What can hang from each mark
pobofo: famubes maru
peben: lopu sizup
sizup: fipad peben
ganuk: famubes fipad
ganen: panat zumud
panat: lopu
balat: fotu tusibe
maru: pobofo
fipad: ganuk sizup
lopu: panat peben
zumud: ganen
fotu: balat fipad
famubes: ganuk pobofo
tusibe: balat

Each row was made from one small tree. The marks that hang from a mark follow it in brackets, in alphabetical order. Every link used is in the known rows. Write each row's tree.
Known rows
lopu(panat peben(sizup)): [ -1  -9   3   6 -11  -3  -3 -15  22 -12  24   3 -25  -5 -27 -11  29  18
  -3  25 -16  12  21   7   1   5  -7 -15  -6  -7 -32 -14  -5   5 -14  -8
  17   9 -29   6  24  -4  10   3]
ganen(panat(lopu(peben)) zumud): [  7  -3  -3  17   5 -17  -6  -6  40 -14   5  -6 -19  -9  -6   4  28  23
   0  28 -17  23  16  19   8  10   0 -21   4  -4 -13 -49 -36  -2 -16 -16
  17  14 -44  25  10  14   0  -6]
fipad(ganuk(famubes(pobofo(maru))) sizup(peben)): [ -3  -5 -20   2  -2  -1  -2 -39   3 -19  -7   0 -22  -3  -4 -21  23  13
  17 -67 -12   5  13  -8  16   4   9 -10  17  11  23  -9 -24   6 -19 -39
 -17  20  -9  -8  46  13  -5   8]
famubes(ganuk(fipad(sizup))): [  7   5 -11   5   4  -8  -9 -32   4 -19   7  -8 -13   6  -9 -16  19   6
  12 -46 -14  -7  16 -11  16  12   0  -9   7  37  -9 -12  -6  -1 -21 -15
   1  15  -3   2  33  13  -5  -2]
fotu(fipad): [  7 -12 -12   9 -10 -21   1 -24  11  -8  14   8 -21   4 -14 -23  19  14
  11  -8 -21  -5  16  -6  15   7 -11 -21   0  16 -19 -12 -22   6 -14  -8
  11  18   0   4  10  20 -10  -3]
balat(fotu(fipad) tusibe): [  0 -15 -21   9 -12 -30   6 -35  17  -9  15  15 -28  -7  -1 -33  14  16
  14 -24 -21 -12  19 -17  12  -4 -12 -24  -9  22 -35  23   5   8  10  13
  20  12   2   0   8  16  -7   1]
zumud(ganen): [ -4  -9  -5   9  -1 -16  -4 -14  25 -15  -4   4 -19   3  -9  -7  22  19
  10   9 -17   0   8   7  16   8  -4 -17   0  15   4 -36 -22   3 -11 -15
  11   8 -15  10   6  26  -8   0]
peben(lopu(panat) sizup(fipad(ganuk(famubes)))): [  5 -11  -5 -10 -20  -3   4 -28  23 -15  27  12 -20  -2 -26 -24  21  17
   4   9 -13  27  18   5   0  -2  -5 -21  -3  16 -11  -5   5  13 -10 -18
  11  17 -39   2  43  -5  17   6]
panat(lopu(peben(sizup(fipad(ganuk))))): [  0  -7  -6   6 -19 -13  -3 -16  22 -16  13  14 -25  -8 -14 -11  28  20
   1  13 -25  26  20   9   7   3  -4 -16  -1  -9 -11 -20  -7   4 -13 -29
  12  12 -12   8  24   3   8  -3]
tusibe(balat): [ -1 -13 -12   7   2 -21  -2 -24  22 -13   6  -4 -20 -12 -15 -20  12  11
  16  -5 -11  -5  13 -10  13   2 -12 -17  -3  18 -23  -6 -10   5 -14  -4
  20  11  -5   1  11  27  -5  -4]
panat(lopu(peben(sizup))): [  2  -4  -3   9 -15 -16  -4 -12  22 -11  15   4 -24  -8 -17  -8  28  23
   3  19 -24  14  21   8   9   6  -5 -16  -3 -11 -17 -25  -4   1 -16 -26
  18   8 -14  11  15   7   5   0]
lopu(peben): [ -6  -9  -2  10 -12 -11  -5 -16  19  -9  16   7 -25  -3 -21 -13  24  12
   3  10 -14   1  15   2  12   9  -9 -12  -4  -4  -7 -22 -10   2 -18 -15
   7   8  -8   6  15  14  -1  -4]
fipad(sizup): [  2  -6 -11   6  -3 -11  -5 -26   7 -16   9   4 -25  -2  -9 -15  22  11
  21 -10 -13   3  14  -4  20  10  -1  -8   0   9 -22 -24  -7   5 -22 -10
  13   7 -16   3   8  25  -6  -7]
zumud(ganen(panat(lopu(peben(sizup))))): [  4  -4  -5   9   2 -11  -5  -8  40 -14  -4   3 -18  -3  -9   5  30  28
   0  27 -18  20  14  17   8  10   0 -20   0   0  -7 -47 -29   0  -9 -21
  19   8 -34  19   9  12   0   3]
tusibe(balat(fotu(fipad(ganuk(famubes) sizup)))): [  5 -14 -29   5  -3 -19   5 -43  15 -19   1   2 -22  -9  -7 -34  15  15
  20 -45 -16  -7  16 -26  12  -6  -9 -19   2  19 -36  17 -11   7  -2   4
  13  16  -6  -5  22  16 -10  -3]
peben(sizup): [  2  -9  -9   4 -15 -13  -2 -17  17 -15  14   0 -25   1 -18 -15  19  16
  11   8 -15   1  17   2  16   5  -7 -13  -5  13 -14 -10  -1   4 -17 -10
  21   9  -9   4  12  14   5   1]
maru(pobofo): [ -5  -7 -11   7  -9 -14  -6 -17  11  -5  14  -3 -21  -7 -20 -15  10  12
   9 -22 -16  -2  23   1  19   4  -7 -21   3  20   8 -11 -24  -2 -16 -12
   0  15   6   5  17  28  -3   6]
zumud(ganen(panat)): [  0  -7  -5   9   7 -13  -5 -11  35 -13  -6   2 -16   2  -6   1  22  20
   8  13 -11   7   9  12  14  11  -3 -19   1  15   2 -45 -33   0 -11 -11
  13  10 -30  16   4  24  -7   0]
maru(pobofo(famubes(ganuk(fipad(sizup(peben(lopu))))))): [  5  11 -17   1  -1  -3  -7 -35   3  -6  12 -22 -14  -8 -21 -15  15  11
   3 -54 -16   2  22  -9  15   5   6 -16  12  35  12  -1  -3  -3 -21 -34
  -1  14  -4   1  43  21   0  17]
lopu(panat peben(sizup(fipad(ganuk)))): [ -5 -12   1   2 -15   0  -1 -19  21 -17  24  14 -27  -5 -22 -14  28  15
  -5  19 -18  25  20   8  -2   1  -5 -14  -4  -4 -26  -7  -7   9 -11 -11
  11  14 -27   2  34  -8  13   0]
peben(lopu(panat) sizup): [ 12  -9   1  -4 -13  -9   2 -22  21 -10  29   1 -19  -5 -32 -19  23  21
   6  29 -10  16  18   8   4   4  -9 -20  -8  10 -28 -18  10  11 -14  -9
  26   9 -41   7  22   4  14   7]
ganuk(famubes fipad(sizup)): [  0   3 -14   1  -6  -7  -7 -34   4 -18  -1  -2 -16  10 -10 -15  21  10
  12 -52 -12 -12  15 -12  17   7   2 -11  11  34 -10  -8 -10   1 -26 -20
 -13  17 -13   4  38  13 -11  -2]
maru(pobofo(famubes(ganuk(fipad)))): [  0  10 -18   6  -5  -8 -11 -25   2  -6  11 -27 -15  -5 -20 -15   7   7
   5 -61 -20 -11  23  -7  18   2   0 -18  12  40  30   0 -25 -10 -19 -23
  -7  16  13   3  35  23  -5  12]
fotu(balat fipad(ganuk)): [ 21 -19 -22   8 -15 -14   4 -34  26 -21  12  17 -22   7  -7 -39  17  17
  14 -34 -15  -6  22 -13  11   2 -10 -22   5  11 -26   5 -41  12  -7  -7
   6  26   7   0  19  12 -10   4]
fotu(balat fipad(ganuk(famubes))): [ 18 -17 -26   8 -16 -12   4 -36  29 -19  10  12 -21  10  -6 -40  16  16
  14 -49 -16 -13  23 -16  11   0  -8 -25  10  14 -13  11 -46   9  -7 -12
  -3  28   4  -1  29   8 -12   7]
maru(pobofo(famubes(ganuk(fipad(sizup))))): [  3  12 -21   5  -3  -5 -11 -30  -1  -9   9 -26 -16  -5 -18 -15  10   7
   9 -65 -19  -7  23 -10  18   3   4 -14  13  38  20  -2 -23  -8 -21 -23
  -5  14   8   2  35  23  -5  11]
ganuk(famubes(pobofo(maru)) fipad(sizup(peben))): [ -2   6 -14   0   1  -5  -7 -40  -4  -8  -6 -11 -15   5  -8 -15  21  13
   8 -77 -14 -12  18 -13  12   4  10 -14  18  38  20  -4 -12   1 -26 -43
 -23  20   0  -3  54  12  -9  12]
pobofo(famubes(ganuk(fipad(sizup(peben)))) maru): [  7  19 -18   5   2  -7 -11 -38  -7  -5   2 -39 -12  -1 -12 -15  13   8
  13 -71 -18 -11  13 -12  14   0  11  -7  13  34  33 -11  -6  -4 -27 -36
  -3  12   5  -5  40  21  -9  13]
balat(fotu tusibe): [ -9 -13 -15   9  -9 -27   2 -29  20 -11  12  11 -28 -10  -1 -26  11  13
  16 -18 -17 -12  17 -12  15  -4 -10 -20 -10  20 -23  17  13   4   7  11
  20   7  -4   1   6  20  -3   1]
ganuk(famubes fipad): [ -4   1  -9   2  -8 -13  -6 -26  10 -13   1  -4 -13  12 -13 -15  16  10
   6 -45 -13 -19  14  -8  15   5  -5 -17   9  37   5  -6 -13  -2 -22 -19
 -16  21  -6   6  37  12 -10   1]
famubes(ganuk): [ -1  -2  -9  10   1 -14  -7 -20  15 -11  15 -11 -15   2 -11 -18  14   6
  13 -24 -18 -10  17  -4  17  10  -6 -16   2  24  12 -15 -11  -3 -15 -13
   8  12  -2   2  22  17  -3   1]

Write each row's tree
[  7 -13  -2  -9 -18  -4   4 -27  21 -16  28  16 -21  -5 -27 -22  22  18
   4  22 -11  32  18   8   0   0  -6 -19  -6  13 -20 -10   8  16 -10 -13
  18  16 -39   3  35  -1  19   3]	peben(lopu(panat) sizup(fipad(ganuk)))
[  9  10 -14   7   6  -8 -11 -36  -8  -8   6 -23 -11   1 -11 -21  14   7
  15 -82 -17 -13  23 -11  13   5   7 -12  14  46  41 -11 -26  -4 -22 -31
 -15  16  19  -3  46  13  -7   9]	famubes(ganuk(fipad(sizup)) pobofo(maru))
[ -6 -10   3   3 -13  -2  -2 -16  23  -9  28  11 -27  -4 -23 -11  28  15
  -6  29 -19  21  23   7  -2   3  -5 -16  -7  -3 -29 -10   2   7 -12 -12
  17  10 -28   5  29  -6  13   1]	lopu(panat peben(sizup(fipad)))
[  1  -7  -7   6  -2  -9  -3 -12  39 -20  -5  13 -19  -3  -5   2  29  25
  -1  21 -18  31  13  17   6   7   1 -19   2   1  -1 -42 -31   3  -6 -25
  13  12 -33  16  18   8   3   0]	zumud(ganen(panat(lopu(peben(sizup(fipad(ganuk)))))))
[ 21 -16 -36   8 -12 -10   5 -48  25 -23   9  17 -27   1   4 -46  18  14
  20 -73 -14  -8  26 -23   8  -1  -1 -22  11  21 -21  26 -45  14   1 -11
  -3  23   7  -4  36   5 -10   9]	fotu(balat(tusibe) fipad(ganuk(famubes(pobofo)) sizup))
[ 25 -17 -27   7 -12  -9   4 -42  20 -25  10  18 -24   5  -4 -39  22  17
  19 -41 -13   0  22 -17  12   4  -3 -17   7   8 -40   2 -38  15 -11  -7
   8  23  -1  -2  20  12 -10   1]	fotu(balat fipad(ganuk sizup))
[ -5  -7 -13   4 -23  -3  -3 -24  16 -10  14   4 -27  -3 -21 -19  21  13
   1 -23 -19  12  21   0   5  -2   0 -13   2   6  30  -2 -19   4 -14 -31
  -6  13   3  -3  45  -2   9   5]	lopu(peben(sizup(fipad(ganuk(famubes(pobofo(maru)))))))
[  3  -5 -19  -2  -5  -1   0 -43   6 -17  -1   2 -19  -5 -12 -25  24  15
  16 -58  -9  12  12  -7  14   4   8 -12  15  11  22 -13 -15   9 -19 -42
 -15  19 -20  -7  49  12  -1  10]	fipad(ganuk(famubes(pobofo(maru))) sizup(peben(lopu)))
[  0 -14 -30   5  -9 -19   7 -48  14 -19   3  19 -28  -5   7 -36  21  16
  14 -51 -19  -3  16 -23  12  -4  -3 -20   0  18 -38  31   6  11   9   2
  10  17  -8  -6  26   9  -6   3]	balat(fotu(fipad(ganuk(famubes) sizup(peben))) tusibe)
[  0 -11 -13   2  -1  -3  -1 -35   7 -29  -5  15 -24  -3  -4 -16  28  14
  15 -24 -10  17   8  -4  19  10   2  -5   7   2 -25 -17  -4  11 -19 -23
   4  18 -21  -4  25  18  -1  -3]	fipad(ganuk sizup(peben))
[-13 -12 -13   1 -16 -10  -2 -24  17 -16   8  16 -23   3  -6 -20  14   6
  11 -25 -18   9  13  -1  13   0  -4 -17   5  20  19  -6 -18   5 -13 -20
  -9  21  -7  -1  34  13  -1  -5]	sizup(fipad(ganuk(famubes)))
[ -3  -5  -9   5 -21 -12  -3 -17  24 -15  11  10 -24  -6 -13 -12  27  19
   1   0 -25  20  21   6   6   2  -3 -18   2  -7  -1 -16 -10   2 -13 -32
   5  14 -14   7  32   0   6   0]	panat(lopu(peben(sizup(fipad(ganuk(famubes))))))
[  8  -3  -4  15   9 -21  -6  -6  38 -14   3  -9 -17  -7  -1   3  23  23
   7  21 -18  19  15  18  12   9  -1 -23   5   6 -11 -48 -37  -2 -16 -12
  19  16 -43  24   5  20  -2  -6]	ganen(panat(lopu) zumud)
[ 13 -12 -21   6 -11 -11   1 -36   4 -24   4  15 -24   2  -9 -28  25  13
  18 -31 -17   8  12  -9  17   7  -5 -13   5  10 -26 -13 -32  11 -15  -8
   3  22  -6  -1  18  16 -11  -8]	fotu(fipad(ganuk sizup))
[ 19 -18 -23  10 -12 -22   4 -35  33 -11  19  16 -25   1  -2 -39  15  16
  13 -24 -15 -14  25 -17   7   1 -10 -26  -2  19 -40  18 -23  13   1   0
  18  18   9   2  14  15  -9   7]	fotu(balat(tusibe) fipad)
[ 23 -16 -28   9  -9 -16   4 -43  28 -16  17  18 -28   0   2 -39  20  15
  18 -32 -14  -7  25 -22   9   3  -3 -20  -1  16 -55  15 -19  16  -2   0
  21  15   2   0  14  15  -9   4]	fotu(balat(tusibe) fipad(sizup))
[  9 -16 -22   1   0 -19   8 -47  17 -18   5  10 -21 -14 -11 -34  21  20
  13 -22 -12   7  14 -23   9  -2  -9 -19  -2  14 -53  13  12  14  -3  -3
  25  15 -16  -6  21  17  -3   0]	tusibe(balat(fotu(fipad(ganuk sizup(peben(lopu))))))
[ -3   5 -11   3  -6 -12  -8 -29   1  -4   0 -15 -12   7 -15 -18  11  11
   9 -74 -15 -23  19  -8  12   0   1 -20  15  44  44  -5 -31  -5 -23 -33
 -28  21  12   2  48  13 -12  10]	ganuk(famubes(pobofo(maru)) fipad)
[  1 -13 -23   7  -5 -24   6 -43  14 -12  10  18 -29  -8   5 -31  22  17
  14 -26 -20  -3  18 -21  12  -1  -4 -20  -6  17 -54  25  20  12   7   5
  25  11  -7  -3  13  15  -6   3]	balat(fotu(fipad(sizup(peben))) tusibe)
[  5 -11 -11  -6 -24  -6   4 -30  20 -14  22  13 -23  -2 -24 -26  18  16
   7  -8 -13  21  19   1   7  -1  -4 -20   0  23  16  -2   0  11 -11 -29
   5  15 -18   0  44   1  15   6]	peben(lopu sizup(fipad(ganuk(famubes(pobofo)))))
[  6 -14 -23   7   1 -24   4 -39  14 -13   7   3 -23 -12  -8 -30  16  16
  19 -22 -17  -6  17 -24  11  -3 -10 -19  -5  19 -51  11   1   8  -5   7
  26  11  -5  -3   9  22  -9  -4]	tusibe(balat(fotu(fipad(sizup))))
[  3  -8  -6   0   0  -8   0 -34  12 -12  11  11 -22  -5 -13 -14  29  17
  12   5  -8  15  11  -4  15  13   2 -10   0   5 -35 -23  21  12 -23 -27
  19   9 -33   1  19  22   2   1]	fipad(sizup(peben(lopu)))
[ 10  -3  -5  15   1 -14  -5  -6  42 -17   6  -7 -21  -9  -8   4  29  26
  -1  33 -18  27  18  18   7   8   1 -20   2  -4 -17 -43 -31  -1 -15 -15
  23  12 -44  24  12   8   6  -4]	ganen(panat(lopu(peben(sizup))) zumud)
[ -5 -12  -8   4 -22  -4  -2 -20  20 -19  17  16 -29  -2 -21 -15  25  13
  -1  11 -17  20  17   2   8   3  -5 -10  -5  -1  -8  -6  -4   8 -14 -19
  10  11  -7   1  29   1  11  -4]	lopu(peben(sizup(fipad(ganuk))))
[ -2   7 -19   8  -6  -9  -9 -21   7  -3  15 -27 -18  -8 -19 -16   6   7
   9 -50 -22  -9  24  -5  18   2  -1 -19   9  30  35  -4 -27 -10 -17 -22
  -1  12  10   2  27  26  -4  13]	maru(pobofo(famubes(ganuk)))
[  6   9 -12   6  10  -7 -10 -38  -7  -7   3 -20 -11   0  -8 -18  18   9
  10 -79 -17  -9  22 -12  12   7   9 -12  15  43  34  -8 -14  -2 -22 -39
 -13  18  15  -5  51  12  -5  13]	famubes(ganuk(fipad(sizup(peben))) pobofo(maru))
[  3  -7  -2  -1   4  -6   0 -33  13 -12  14   9 -21  -7 -14 -13  30  18
  10   9  -9  18  13  -1  10  12   2 -12   1   3 -43 -23  20  12 -20 -22
  19  10 -43   2  21  17   3   3]	fipad(sizup(peben(lopu(panat))))
[ -4  -6 -17   5 -12 -10  -3 -26   8 -15   0  -5 -19   0 -13 -25  11  10
  18 -64 -14  -8  14  -1  16  -2  -3 -17  13  19  54 -11 -47  -1 -15 -26
 -23  22   6  -3  38  14  -7   5]	fipad(ganuk(famubes(pobofo(maru))))
[ -7 -10 -11   3 -24  -2  -1 -22  22 -17  15  12 -28   1 -20 -17  25  12
  -1  -1 -17  15  18   0   7   2  -4 -12  -2   2   2  -2  -7   6 -14 -23
   3  12  -9   0  37  -2  10  -2]	lopu(peben(sizup(fipad(ganuk(famubes)))))
[  2  -8 -13  -4  -2   2   2 -40  13 -23   3   9 -19  -3 -12 -21  29  16
  12 -30  -7  18  10  -4  11   7   4 -12  11   3 -18 -14  -2  12 -17 -27
  -4  20 -45  -3  43   7   2   5]	fipad(ganuk(famubes) sizup(peben(lopu(panat))))
[  3 -15 -19   8  -1 -27   4 -34  18 -10   8   3 -22 -11 -10 -31  13  16
  15 -17 -18 -10  18 -21  11  -4 -14 -22  -5  21 -41  13  -2   6  -2   8
  25  13   0  -2   8  21  -9  -2]	tusibe(balat(fotu(fipad)))
[-10 -13   7  -6  -1 -10   3 -27  22   0  24  21 -19  -5 -14 -12  26  16
  -4  30 -14  26  15   4   1   7  -2 -22  -3  12 -28 -13  33  14 -13 -30
  18  16 -39   1  33  12  11   6]	sizup(fipad peben(lopu(panat)))
[ -1 -15 -28   8 -16 -24   7 -39  17 -16   8  16 -27  -4   1 -38  13  15
  15 -49 -20 -12  17 -18  13  -8 -11 -24  -2  23 -18  30  -9   8  12  10
   6  18   2  -3  22  10  -8   2]	balat(fotu(fipad(ganuk(famubes))) tusibe)
[ -8 -10 -11   4 -22  -2  -1 -21  20 -14  15  11 -29  -1 -20 -18  24  12
  -1 -11 -19  13  21   0   6   2  -3 -14   1   6  15   1 -14   4 -13 -29
  -1  13  -2  -1  42  -4  10   2]	lopu(peben(sizup(fipad(ganuk(famubes(pobofo))))))
[  3 -13 -25   9  -9 -25   5 -41  13 -13  13  16 -30  -8   2 -33  18  15
  18 -30 -20  -7  19 -21  13  -3  -6 -20  -8  20 -46  22   7  10   7  12
  22   9  -3  -1   8  16  -7  -1]	balat(fotu(fipad(sizup)) tusibe)
